Each row was made from one small tree. Brackets hold a mark, then the marks that hang from it, in alphabetical order. Every link used is in the known rows. Write each row's tree.
Known rows
(vemid gifos): [-44.6  32.5  30.3 -37.4 -18.1   2.1  -3.8  -0.4   1.5  18.8   2.8  -1.1
  -9.6  -8.1 -19.7  54.8  16.8  -4.4 -30.9 -31.0  -0.9  -0.6  32.4 -15.8
  -9.3]
(kuge (dele nunu (zegiz gifos))): [-45.8  12.8  17.3 -26.8   9.6  -0.3 -35.0  -2.7 -17.8  10.2  11.5  -7.5
  15.7  26.0  -7.1  67.3  -3.7  44.1  43.1 -20.1  -2.8  11.2   7.1 -27.9
 -38.7]
(zegiz (gifos (mozof vemid))): [-56.9  28.6  39.9 -27.7  -3.1  23.1   2.6   6.6 -26.3  30.4  -8.8 -15.0
 -15.2  10.6 -26.2  50.6  49.5 -11.0 -27.3 -30.9 -11.2  -9.9  47.2  -3.9
  14.6]
(kuge dele): [-43.6  29.5  11.8 -24.4  15.8   8.0  -6.6   8.1   0.6  14.2   1.7  -3.6
  12.3  -9.2 -20.8  71.0  -5.5  17.7  11.3 -18.9   9.8  -0.5  21.9 -24.1
 -28.2]
(mozof (vemid (muta (kemi zegiz)))): [-39.1  42.9  48.6 -25.9 -13.1  15.7  -1.4  19.9 -25.6  28.1   3.0   6.5
 -24.6 -23.3  -4.6  56.5  16.6 -21.3 -40.8 -25.6 -24.2 -10.7  60.6 -11.7
  -3.6]
(zegiz (gifos (kemi (muta mozof)))): [-49.7  29.5  53.8 -14.0   1.0  -1.5   0.8   9.0 -31.9  36.4 -12.1  -7.6
 -33.6  10.5  -3.2  58.6  52.4 -20.4 -31.3 -36.2 -30.1 -16.4  35.2  -9.0
  -1.6]
(fenafa (mamako (kuge (dele nunu zegiz)))): [-21.7  21.8   9.2 -21.0  24.5   3.5   3.6 -16.0 -21.7  -3.9 -10.9 -12.9
  34.5   6.2 -32.5  66.1 -27.2   5.9  12.0  -6.3  15.7  22.8  12.2 -39.3
 -54.4]
(dele kuge nunu): [-16.0  31.2  -5.8 -53.5  11.4  18.2 -25.2  -9.0 -28.6  -6.1   2.7  14.2
  40.7  20.9 -17.4  62.9 -25.0  20.2   2.4 -21.6   0.8   6.1  13.1 -28.3
 -19.1]
(zegiz (gifos (kemi muta) mozof)): [-61.6  26.7  55.9 -15.2  -1.0   7.3   7.7   9.1 -33.5  39.0 -16.0 -14.4
 -26.4  13.7  -9.7  48.3  62.1 -21.8 -37.4 -33.2 -27.7 -19.9  44.1 -10.8
  10.8]
(fenafa (mamako (kuge dele))): [-25.8  29.8  10.2 -15.6  25.5   5.7  24.3 -11.0 -15.2   3.1 -18.3 -13.4
  27.5  -7.8 -40.5  68.4 -18.4 -11.4  -8.0  -8.3  19.8  14.4  20.6 -35.1
 -45.0]
(kuge (dele nunu zegiz)): [-37.5  16.8  10.1 -33.7  13.8   4.9 -38.3   0.5  -9.6   3.4  13.6  -2.9
  23.8  12.7  -7.7  67.4 -19.6  45.3  42.3 -15.7   2.8  13.0   9.0 -30.7
 -43.0]
(kemi muta zegiz): [-48.4  29.6  40.0 -21.7  -1.1   9.2 -11.7  14.1 -19.4  40.0  -0.6   7.6
 -26.1   6.0  -3.8  69.6   1.6 -15.7 -21.8 -27.0 -23.3 -24.0  37.5 -20.0
 -21.2]
(fenafa mamako): [-27.2  24.2   5.8 -23.1  11.3  -2.8   2.7  -7.3 -15.0  11.2  -9.9  -5.9
  13.4  -4.0 -35.0  59.7 -11.9 -12.5 -15.8 -20.8   7.3   9.8  23.3 -25.3
 -25.2]
(zegiz gifos): [-47.4  20.1  31.6 -27.1   0.6   0.0  -4.4  -1.5 -19.9  23.5  -2.8  -4.4
  -5.1  15.3 -20.4  64.6  21.4   5.1 -10.8 -33.5  -5.7  -7.8  22.2  -8.4
  -5.8]
(dele kuge zegiz): [-19.6   7.8   5.9 -42.2   2.7  10.7  -9.8 -10.1 -25.2  -5.5   6.1   7.5
  26.5  21.8 -18.8  59.7 -21.3  31.6  18.4 -26.3   5.9   7.4  17.2 -18.0
 -17.8]
(mozof (gifos (kemi zegiz)) (vemid muta)): [-47.2  35.1  51.2 -16.4 -28.7  21.9  21.6  22.7 -19.5  41.9  -5.5 -11.0
 -41.1 -25.9  -6.3  30.2  38.4 -33.5 -69.2 -18.6 -33.0  -9.1  87.6 -20.7
  14.7]
(vemid muta): [-35.0  34.2  34.7 -36.0   2.7  -3.7  -5.7   8.0 -14.9  16.3   2.0  14.8
  -6.4 -14.7 -11.4  61.8  -3.4  -5.2 -21.1 -22.3  -6.2  -0.3  34.5 -17.5
 -12.8]
(kemi zegiz): [-47.4  17.4  26.2 -28.0  -9.5  18.4  -6.6   4.7  -8.5  25.8   7.3  -0.9
  -6.5   2.8 -10.5  65.1 -11.0   3.4 -15.2 -25.3  -7.5 -23.1  37.1 -21.0
 -15.2]
(kemi (muta (mozof gifos vemid))): [-31.5  56.6  43.4 -28.8   3.8  17.5  -5.0  23.0 -21.8  37.9 -17.4   2.7
 -45.4 -17.2 -10.6  59.8  45.5 -36.1 -39.7 -30.6 -25.9  -1.9  52.4  -5.5
  -2.6]
(kuge (dele (zegiz gifos))): [-50.3   9.9  23.1 -17.6   6.9  -1.8 -12.8   0.5 -11.6  15.8   7.1 -10.5
   4.5  15.2 -14.0  67.6   5.0  34.7  33.8 -23.5   2.6   5.0  15.1 -20.5
 -31.2]
(fenafa (mamako (kuge (dele zegiz)))): [-24.8  19.9  12.7 -15.6  22.7   2.6  17.8 -13.6 -17.5  -0.4 -13.8 -15.0
  27.3  -0.7 -36.8  66.5 -22.0   0.1   6.0  -8.4  19.1  18.9  17.6 -34.5
 -49.5]
(gifos kemi (mozof vemid)): [-51.7  30.8  42.6 -27.0  -1.9  35.7  10.3  16.6 -19.0  25.2  -9.8 -20.2
 -11.3 -15.9 -20.0  33.3  48.2 -21.5 -52.5 -21.5 -16.3 -16.0  69.9 -12.0
  22.1]
(mamako (kuge dele)): [-32.3  33.1  26.0 -28.1  25.0  18.4  16.7  -0.9  -7.1   2.5 -10.0  -6.6
  24.5 -10.0 -28.9  75.8 -11.9   8.0  -1.8 -10.7  19.1   0.2  21.8 -25.1
 -36.7]
(mamako (kuge (dele nunu (zegiz (gifos (kemi muta)))))): [-37.3  23.4  43.8 -20.6  22.1   6.6  -2.7  -3.0 -29.8   8.3  -7.7 -10.5
  14.1  17.3 -10.1  68.0   4.7  15.0  10.2 -11.8  -5.7   5.0  16.8 -29.7
 -43.3]
(nunu (dele (zegiz (gifos kemi (mozof (vemid muta)))))): [-50.5  12.3  45.1 -26.1 -16.3   9.8 -24.2  11.2 -20.6  18.9  17.2  -7.0
  -1.1  16.1  -6.4  43.1  25.5  14.8   2.1 -27.7 -22.8 -19.6  37.2 -22.8
  -0.8]

Write each row's tree
[-22.9   9.8   3.2 -42.9  -3.7  11.6 -29.8  -2.4 -12.3  -6.0  21.1  10.2
  39.5  24.2 -16.5  60.6 -27.0  39.6  30.1 -27.8   2.2 -12.4   7.8 -29.4
 -20.6] => (nunu (dele kuge zegiz))
[-27.8   3.2  15.9 -37.7  -2.9   5.8 -25.7 -16.1 -46.5  -1.7   7.6  -1.0
  26.7  49.2  -3.3  49.8  -1.5  36.0  17.6 -26.8 -16.5   7.7  13.3 -26.5
 -17.2] => (dele kuge nunu (zegiz (gifos kemi)))
[-37.2  12.2  15.9 -36.6 -10.6  23.3 -22.1   0.3 -25.6   5.7  15.1  -1.9
  24.3  33.5 -19.9  50.4   8.5  26.6  18.9 -30.2  -7.9 -15.0  24.0 -23.2
  -2.7] => (nunu (dele kuge (zegiz (gifos (mozof vemid)))))
[-27.3  55.8  53.2 -29.0 -16.8   2.7   7.0  15.2 -24.4  23.9  -9.9   9.9
 -39.1 -33.1  12.0  62.9  37.4 -25.1 -39.0 -35.4 -25.8  -3.3  47.0 -10.5
  -5.5] => (vemid (muta kemi (mozof gifos)))
[-53.1   6.9  28.8 -11.8   4.3  -2.4  -7.1   2.5 -13.7  18.3   5.8 -15.7
   1.4  13.1  -9.4  60.4  13.8  30.6  23.7 -22.8  -3.9   0.9  22.1 -22.9
 -26.7] => (kuge (dele (zegiz (gifos kemi))))
[-40.1  22.3  34.5 -30.9  18.3  20.9  -1.1  -8.4 -24.2   1.2  -6.0 -14.8
  24.4  18.1 -18.2  67.8   2.0  23.9  19.3 -11.4   8.3   6.8  16.7 -27.7
 -36.7] => (mamako (kuge (dele nunu (zegiz (gifos mozof)))))
[-61.7  17.4  44.6 -20.2 -14.1  32.6  12.0  10.1 -16.9  31.1  -4.2 -19.5
 -14.5  -2.8  -4.7  41.0  30.8 -13.9 -42.9 -23.5 -19.5 -33.3  62.1 -23.2
  10.0] => (gifos (kemi zegiz) mozof)
[-35.6   5.9  20.4 -38.9  -4.9  16.6 -20.3 -15.0 -49.3   0.7   2.4  -7.0
  23.3  49.1  -3.6  43.5  14.1  29.8  12.3 -26.5 -17.4   4.1  22.0 -26.0
  -6.9] => (dele kuge nunu (zegiz (gifos kemi mozof)))
[-43.8  37.6  54.3 -17.4 -21.6  16.9  -1.4   8.1 -30.7  32.1  -3.0  -4.5
 -40.8  -2.3  16.2  75.0  41.1 -15.2 -22.7 -45.6 -31.3 -30.2  37.0  -6.8
 -10.3] => (muta (kemi (zegiz gifos)) mozof)
[-66.4  31.8  55.9 -14.2  -9.3  21.5  -2.1  16.8 -35.4  53.9  -8.1  -6.8
 -43.9  18.5  -7.5  58.1  44.1 -30.3 -34.0 -30.4 -35.1 -27.6  54.9 -12.9
   0.0] => (kemi muta (zegiz (gifos (mozof vemid))))
[-36.0  47.0  56.1 -25.6 -17.1   7.6  -1.4  14.3 -27.3  26.1   0.5  12.4
 -38.4 -22.8  18.9  70.2  19.6 -22.0 -29.8 -34.0 -29.0 -19.0  45.5 -14.8
 -15.0] => (vemid (muta (kemi zegiz) mozof))
[-39.1  34.1  39.6 -23.6 -18.3  24.6  11.0  11.3 -11.6  30.6  -9.2 -12.9
 -37.1 -15.8   2.1  51.3  37.5 -19.7 -40.8 -31.2 -21.9 -17.1  56.3 -16.4
   1.8] => (muta (mozof (gifos (kemi zegiz))))
[-42.7  43.7  61.6 -20.0 -20.8   3.8   1.2  11.8 -34.1  31.5  -0.9   8.6
 -44.7 -12.3  19.4  69.9  32.3 -23.0 -29.4 -37.5 -33.8 -20.2  43.8 -12.7
 -12.1] => (vemid (muta (kemi (zegiz gifos)) mozof))
[-32.7  38.6  36.7 -28.3  -9.7  19.2   9.1  10.8 -10.5  24.1 -12.7 -11.0
 -30.2 -20.4  -4.1  51.3  41.6 -17.8 -39.2 -31.7 -16.6  -8.0  50.1 -11.9
   3.5] => (muta (mozof (gifos kemi)))
[-40.2  26.6  36.1 -30.3  17.9  28.5  -1.0  -3.3 -26.6   3.9  -6.2 -17.0
  19.8  14.1 -22.3  62.9   8.7  17.0  11.5  -9.4   4.6   8.8  28.1 -24.7
 -31.0] => (mamako (kuge (dele nunu (zegiz (gifos (mozof vemid))))))
[-31.2   5.8  10.5 -36.1  -8.2   6.9 -26.8  -5.6 -21.0   0.9  19.0   5.3
  31.8  37.6 -15.3  60.4 -10.9  38.1  31.1 -32.3  -3.8 -14.2   5.9 -26.5
 -16.7] => (nunu (dele kuge (zegiz gifos)))
[-22.8  31.8   6.8 -21.5  26.9   6.5  10.0 -13.1 -19.4  -0.7 -15.5 -11.5
  34.6  -1.0 -36.2  67.9 -24.2  -5.5  -1.9  -6.0  16.5  18.0  15.3 -39.7
 -50.1] => (fenafa (mamako (kuge (dele nunu))))
[-66.7  33.4  64.0 -22.6 -40.2  10.8  18.6   9.5 -15.1  36.8   0.6  -8.0
 -40.1 -15.1   5.3  32.5  44.1 -33.4 -64.4 -24.8 -28.8 -17.9  71.1 -28.1
   6.9] => (vemid (gifos (kemi zegiz) mozof) muta)
[-39.3  40.2  42.8 -22.7 -19.8  36.2  11.5  18.8 -15.3  35.1  -9.5 -17.1
 -44.1 -22.1  -4.5  43.6  48.3 -29.9 -52.9 -28.4 -27.2 -14.0  73.7 -11.8
  10.9] => (muta (mozof (gifos (kemi zegiz)) vemid))
[-27.5  23.2  24.5 -35.1  23.6  16.1  -8.5  -7.2 -15.0  -6.5  -0.7  -6.0
  33.3   7.5 -18.4  73.2 -23.1  29.7  23.0  -7.9  13.7  10.9  11.6 -30.4
 -48.4] => (mamako (kuge (dele nunu zegiz)))
[-38.6  34.2  35.9 -23.8 -14.5  24.2  16.1  18.4 -11.6  31.1 -11.0 -17.7
 -21.8 -24.1 -22.3  32.4  43.5 -21.7 -60.1 -22.6 -18.7  -1.9  72.6 -12.1
  18.1] => (mozof (gifos kemi) vemid)
[-35.8  12.3  27.5 -35.8  -0.3  12.1 -23.2  -9.9 -55.0   8.1  -1.6  -2.9
  13.5  50.8   0.0  45.8  20.4  19.9   8.8 -27.4 -25.4   3.4  22.0 -25.5
  -9.5] => (dele kuge nunu (zegiz (gifos (kemi muta) mozof)))
[-52.0  15.2  21.0 -27.9   8.0   8.9 -30.4  -1.5 -20.5  12.1   7.8 -12.6
  13.2  26.1  -7.2  62.4   8.5  39.0  38.9 -20.1  -3.5   8.5  14.0 -27.5
 -30.7] => (kuge (dele nunu (zegiz (gifos mozof))))
[-29.3  48.8  31.8 -34.8  -7.8  31.7   2.8  16.4 -11.6  26.2 -11.3  -8.4
 -33.7 -23.6 -15.9  52.6  41.7 -23.0 -38.5 -29.6 -13.7   0.1  58.8  -4.7
   7.0] => (muta (mozof gifos vemid))
[-45.4  39.6  54.4 -20.9 -16.7  12.2   1.4  17.3 -32.2  33.8   1.4   2.8
 -30.9 -12.6  -4.1  56.1  29.6 -22.3 -40.3 -29.2 -29.1 -12.1  58.9  -9.5
  -0.3] => (mozof (vemid (muta (kemi (zegiz gifos)))))
[-37.7  17.5  34.9 -22.3  18.0  11.0  12.4  -6.7 -16.9   3.8  -5.6 -12.5
  18.0   9.4 -23.8  73.2  -3.3  21.8  16.5 -14.3  13.3   4.7  16.4 -22.1
 -38.6] => (mamako (kuge (dele (zegiz gifos))))
[-38.9  42.2  44.6 -19.3  -9.2  18.3  12.4  24.3 -18.5  40.3 -16.4 -12.0
 -34.5 -22.2 -17.9  35.4  52.1 -33.8 -64.2 -23.9 -29.1  -2.2  72.7 -11.6
  13.8] => (mozof (gifos (kemi muta)) vemid)
